Each row comes from the steps of one walk. Every step used is in the known rows, and no mark comes twice. Write the walk behind each row, first mark first.
Known rows
n/q/e/g/c: 1,0,2,-2,-1,-18,-2,14,-7,-9,14,2,11,-1,-16,-15,-16,-18,20,-1,12,10,0,4,-3,-4,-9,-15,-8,7,-4,-9,0
d/q: 2,3,-21,-1,0,3,2,8,2,-5,7,-8,1,-5,9,-3,-5,6,39,6,11,5,-6,4,0,5,-11,-10,-7,3,-4,11,-6
b/v/q: -11,12,12,6,-2,4,-9,-1,-5,43,2,6,6,-2,-9,7,8,-1,10,0,-6,5,9,7,2,1,5,0,22,8,2,20,20
s/v/q: 0,2,10,21,-1,7,-13,-3,-8,43,15,8,6,-2,-4,7,-3,0,-48,-1,-1,3,5,2,1,-25,-2,-4,-6,1,4,12,15
d/q/c: -5,-7,-24,-10,2,-23,5,13,-10,8,0,-13,8,4,20,-2,-18,4,38,-3,16,5,-9,9,-6,-1,-2,-15,-2,7,-5,5,-5
e/s/v/g: 13,-8,7,23,0,22,-15,17,5,25,5,6,4,4,-6,3,9,5,-45,0,3,-4,-2,3,-1,-32,0,-3,22,9,-1,13,10
v/q: -6,2,15,8,0,1,-8,-1,-1,28,6,5,4,-1,-8,7,-2,0,-24,-1,-1,6,4,3,1,-9,3,3,14,6,5,9,14
m/g/t/q/c: -5,-10,-10,4,-3,-24,9,14,-15,3,-1,-12,16,10,9,-10,-22,1,22,-8,1,-2,1,2,-7,-9,8,-8,35,4,-10,1,5
n/q/c: -6,-13,-17,-10,4,-29,2,0,-1,10,0,-11,7,8,15,13,-16,-2,35,-17,20,-4,-2,11,-6,-19,1,-10,16,6,-6,0,4
b/v/q/e: -9,19,2,-6,1,6,-10,-7,-16,21,-1,3,6,11,-18,-5,7,-4,-8,-5,9,6,8,4,-1,-9,-6,10,41,13,5,6,16
n/q/e: 0,7,-14,-10,4,-2,-5,-15,-2,-11,2,-5,2,13,-11,3,0,-6,10,-15,24,-3,6,4,-2,-25,-14,7,41,9,-1,-6,8
q/e/s: -2,25,1,-4,4,37,-4,4,3,-13,-1,-11,-5,11,-17,-16,-5,-4,-34,5,10,9,-2,0,-4,-12,-14,10,27,8,-1,-10,-2
s/v: 10,1,-7,19,-1,9,-8,-3,-10,21,13,4,3,0,5,-1,-2,1,-34,0,0,-4,0,-1,0,-23,-8,-10,-29,-8,-2,4,1
s/v/g: 14,-17,4,23,-1,5,-14,13,-1,29,5,11,7,3,-1,6,12,6,-34,-5,3,-8,0,2,1,-29,4,-4,17,7,1,16,12
e/q: 1,-9,-7,-1,-3,-14,4,11,5,-9,-1,-10,4,6,9,-13,0,-8,30,-10,8,-6,-15,1,1,-3,8,-8,1,1,-1,-1,-14
w/v/s: 2,-19,-3,17,-1,-14,-10,-33,2,37,-3,7,4,-1,6,-4,-7,3,32,0,-6,1,0,1,-4,-18,-2,-19,-5,10,2,1,-10
t/g: -17,-15,-2,-8,2,-22,7,2,-2,-29,-1,-4,-2,2,-8,-4,1,-4,-27,12,-11,-2,10,-1,-2,8,-9,-3,-9,-12,-2,2,8
t/q: 1,2,-9,16,-4,-15,6,6,-7,-6,-1,-6,0,4,-13,0,-8,-5,8,-5,2,-7,16,1,1,-2,-3,-2,49,-2,-7,7,-1
n/q: 3,-5,-10,-2,1,-6,-3,-12,15,-2,7,-5,1,1,1,18,-4,-3,35,-15,16,-8,5,7,1,-21,-7,-4,21,2,-6,3,8
m/b/v/g: 9,-5,6,20,-1,8,-13,8,4,16,-4,11,8,-1,-10,3,24,4,34,-5,-5,-8,5,5,-2,-7,12,5,37,12,-2,19,14
m/b/v: 1,17,-5,15,-1,13,-6,-11,-3,3,0,4,3,-6,-8,-7,15,-2,65,0,-11,-3,8,2,-4,8,5,2,0,-1,-6,9,4
t/q/e/b: -6,25,-2,-3,-1,-4,1,-5,-19,-8,-12,-10,6,9,-6,-14,-9,5,-4,-21,-1,10,9,-2,-4,-20,-10,-8,56,9,1,1,-10
t/g/c: -6,-22,11,-9,-1,-30,6,7,-5,-22,12,8,0,-2,-3,-3,-1,-15,-5,10,-13,3,11,1,-3,14,-10,-16,-16,-8,-2,-2,10
b/v/s: -2,-7,2,0,-3,-10,-10,-17,-8,36,-2,5,6,4,-2,-5,4,4,77,-6,-11,1,3,7,-3,1,7,-8,16,3,2,18,-3
e/b/v/g: 1,1,10,5,-3,3,-10,13,0,30,-12,6,9,1,-1,3,19,10,24,-11,-7,0,3,7,0,-9,11,-6,51,17,0,26,12
w/v: 0,-3,-12,22,-1,-3,-1,-23,9,27,-7,4,1,-9,12,1,-4,-2,-15,8,1,-1,1,-2,-1,-14,-11,-20,-18,12,-5,-7,-1
n/q/e/s/v: 9,16,-11,15,2,32,-11,-4,-2,11,14,-5,-1,8,-7,-6,-7,-3,-45,-1,13,0,1,2,-3,-39,-20,-4,-3,-1,-5,-3,2
m/g: 1,7,12,-7,-1,6,-6,6,7,-1,2,-1,7,-1,-8,-21,-4,8,-21,-3,-14,-3,-4,-2,6,8,8,4,-25,4,-8,6,1
t/g/n/q/e/b: -12,14,-1,-13,0,-1,0,-20,-6,-22,-6,-10,5,9,-2,-8,-11,4,3,-20,1,13,10,3,-5,-26,-14,-6,39,7,0,-3,-1
b/v: -6,15,-5,-3,-3,4,-2,0,-5,22,-6,1,3,-1,0,-1,13,-1,48,1,-7,-1,6,6,1,14,3,-4,12,2,-5,15,9

Write each row's walk
8,18,-7,16,2,35,-11,0,-8,12,12,-4,0,8,-7,-12,-6,-2,-57,3,6,3,-1,-1,-3,-32,-18,-3,-9,-2,-3,-4,-1
q/e/s/v
-6,12,4,-4,2,4,-9,-7,-14,9,2,2,4,12,-17,-5,1,-4,-32,-6,12,7,6,1,-2,-16,-7,12,35,12,7,-2,12
v/q/e
4,-11,7,20,-5,35,-6,-7,5,-3,9,7,1,11,-6,-6,-7,0,-23,2,0,10,9,6,-1,-24,2,14,28,7,-3,0,12
q/e/s/v/g/n
2,-1,-1,23,-9,0,5,12,-10,4,-2,-4,14,4,-3,-3,-1,3,38,-7,-9,-2,12,-2,-4,-17,3,-8,85,6,-7,14,15
e/b/v/g/t/q
9,16,-8,24,-1,36,-7,1,-11,9,14,-6,4,9,-7,-14,-10,-2,-44,5,5,2,2,-4,-5,-37,-18,-4,11,-3,-5,-4,4
g/t/q/e/s/v
-4,32,6,7,5,44,-11,-2,2,-1,3,-6,-2,8,-25,-15,-1,-5,-20,5,5,11,4,2,-6,-15,-11,14,32,11,-1,-4,5
m/b/v/q/e/s
0,-21,11,13,-6,17,-1,-7,10,-10,4,9,1,6,-2,1,-4,2,7,2,-4,8,10,7,1,-7,12,15,30,7,-2,2,12
v/g/n
-5,26,8,-1,4,38,-8,3,2,1,2,-8,-3,10,-21,-12,-6,-3,-43,5,9,12,1,2,-3,-17,-13,12,35,11,1,-6,5
v/q/e/s
-5,20,2,4,2,10,-12,-13,-15,13,2,5,6,9,-21,-8,9,-5,2,-6,7,5,10,2,-4,-12,-5,14,35,11,4,2,14
m/b/v/q/e
-4,7,9,-1,-2,-14,-5,18,-15,8,12,6,14,-2,-18,-19,-10,-17,18,4,4,14,2,5,-2,5,-5,-14,-6,9,-1,-3,5
b/v/q/e/g/c
-13,20,15,3,-3,5,-9,-3,-7,44,-2,3,8,-3,-5,3,4,4,12,-8,-10,11,8,7,1,-5,4,-6,29,10,3,21,15
e/b/v/q
-10,5,-9,8,-6,18,3,-2,-2,-28,8,-6,8,4,-14,-26,-28,-5,24,9,10,21,3,6,-1,-2,-2,9,-3,7,-5,-11,-5
d/q/e/g/n
-10,32,-3,-11,-2,6,-3,-6,-16,19,-14,-4,7,3,0,-11,10,5,43,-12,-8,8,7,5,-2,0,-3,-9,34,9,-1,14,3
q/e/b/v
-1,-8,-1,0,-3,9,-2,-21,23,-15,12,-3,3,3,-3,5,-15,-1,36,-13,6,-1,10,9,4,-16,0,7,11,2,-13,1,11
m/g/n/q
-10,5,-5,13,-7,11,5,-2,-6,-28,5,-6,7,7,-22,-25,-29,-8,14,5,7,17,11,5,-1,-4,1,11,16,5,-7,-12,-4
t/q/e/g/n
0,2,2,3,-2,-21,1,20,-15,-12,12,2,11,0,-21,-21,-17,-19,11,3,7,10,4,2,-3,3,-8,-14,3,6,-4,-8,-4
t/q/e/g/c
-3,3,-11,-7,1,7,-3,-23,1,-19,5,-3,1,15,-11,1,-7,-7,17,-13,21,3,10,6,-2,-24,-12,13,42,8,-3,-9,10
g/n/q/e
-4,13,3,-7,-1,6,-5,-15,-3,-8,-7,-6,7,10,0,-4,-7,8,10,-25,6,12,6,4,-4,-34,-7,-4,54,15,2,1,-1
v/g/n/q/e/b
-9,25,-3,14,1,5,-10,12,-14,2,3,-6,17,-1,-34,-29,-13,-8,8,4,13,13,-1,2,-3,-10,-2,4,-2,12,-1,-4,-4
m/b/v/q/e/g
-3,22,1,-5,3,42,-6,-6,15,-20,5,-12,-3,13,-19,-15,-13,-3,-18,-1,11,9,2,4,-1,-20,-14,14,30,10,-8,-9,3
m/g/n/q/e/s
0,10,12,22,0,25,-14,1,-3,40,15,3,3,0,-9,2,-6,-1,-58,3,0,7,4,3,0,-27,-6,-2,-3,2,2,9,13
e/s/v/q
9,13,-3,20,1,33,-9,3,-1,18,13,-3,-1,1,-1,-7,-7,0,-51,6,1,2,-2,0,-2,-27,-14,-8,-22,-6,-4,0,-1
e/s/v
-8,19,-4,13,1,3,-10,17,-16,10,6,-6,17,2,-28,-27,-19,-6,-29,3,18,13,-5,1,-1,-20,-6,-2,-10,10,1,-5,-4
s/v/q/e/g
-7,-2,-2,6,3,-8,-6,9,-13,39,6,-5,9,7,8,2,-18,-1,-30,-4,8,7,-3,8,-6,-23,1,-9,1,6,0,4,8
e/s/v/q/c
-8,19,-13,10,-1,-9,0,21,-16,-14,-2,-13,14,5,-32,-30,-22,-9,-1,2,19,8,1,1,-1,-9,-7,-1,17,9,-4,-7,-12
t/q/e/g
-3,4,-1,8,-3,19,2,12,-12,-14,7,-8,23,2,-5,-28,-14,-1,23,10,4,12,-13,-9,-8,-18,-1,-2,6,7,0,-15,8
q/e/g/t
-13,3,0,18,-6,16,0,-12,0,-8,5,-1,10,2,-16,-22,-27,-7,-2,10,6,21,7,5,-1,-11,-1,7,-2,12,-4,-14,0
w/v/q/e/g/n
-12,17,-6,13,1,-2,-8,10,-10,11,0,-6,16,-1,-26,-26,-20,-7,-22,7,18,14,-5,1,-1,-17,-8,-5,-7,17,0,-8,-5
w/v/q/e/g
-10,32,-10,-12,-2,7,-3,-3,-15,17,-11,-6,7,2,2,-12,8,6,55,-10,-4,11,4,6,-2,2,-6,-12,32,10,-3,17,1
d/q/e/b/v
11,-11,8,20,-3,36,-7,9,-4,8,11,3,17,8,6,-9,5,6,-10,6,-1,2,-8,-7,-9,-38,-1,-1,35,8,1,-1,24
q/e/s/v/g/t
-8,10,3,10,-4,20,-1,12,-14,4,8,-6,25,1,-7,-26,-10,-2,33,10,2,14,-9,-5,-8,-17,1,-2,15,10,0,-7,16
b/v/q/e/g/t
6,-12,-2,26,-7,-2,5,13,-6,-4,3,-2,12,5,-6,0,-4,0,22,-2,-3,-6,11,-4,-4,-17,4,-2,77,4,-6,8,16
v/g/t/q
-10,4,-2,8,-5,16,3,-4,-3,-25,5,-4,8,6,-17,-26,-26,-7,12,7,6,20,5,5,-1,-4,2,12,-1,6,-4,-15,-3
q/e/g/n
1,2,8,6,-2,-12,-7,17,-16,8,18,7,14,-2,-17,-19,-15,-17,-11,4,6,13,0,2,-3,-7,-9,-16,-20,6,0,-7,2
s/v/q/e/g/c
-8,-2,-12,-10,1,0,-1,-23,0,-29,5,-4,1,15,-13,-1,-7,-8,8,-9,18,2,14,6,-3,-21,-15,11,40,4,-4,-9,13
t/g/n/q/e
11,-23,18,2,-2,-16,-5,16,0,8,10,17,6,-1,-1,6,7,-9,5,-1,-4,1,4,4,-2,0,3,-12,16,9,1,6,13
v/g/c
0,-22,5,23,-7,15,-1,-17,14,5,0,11,2,2,4,1,-7,1,0,6,-4,7,10,6,0,-14,6,4,21,13,-5,-2,12
w/v/g/n
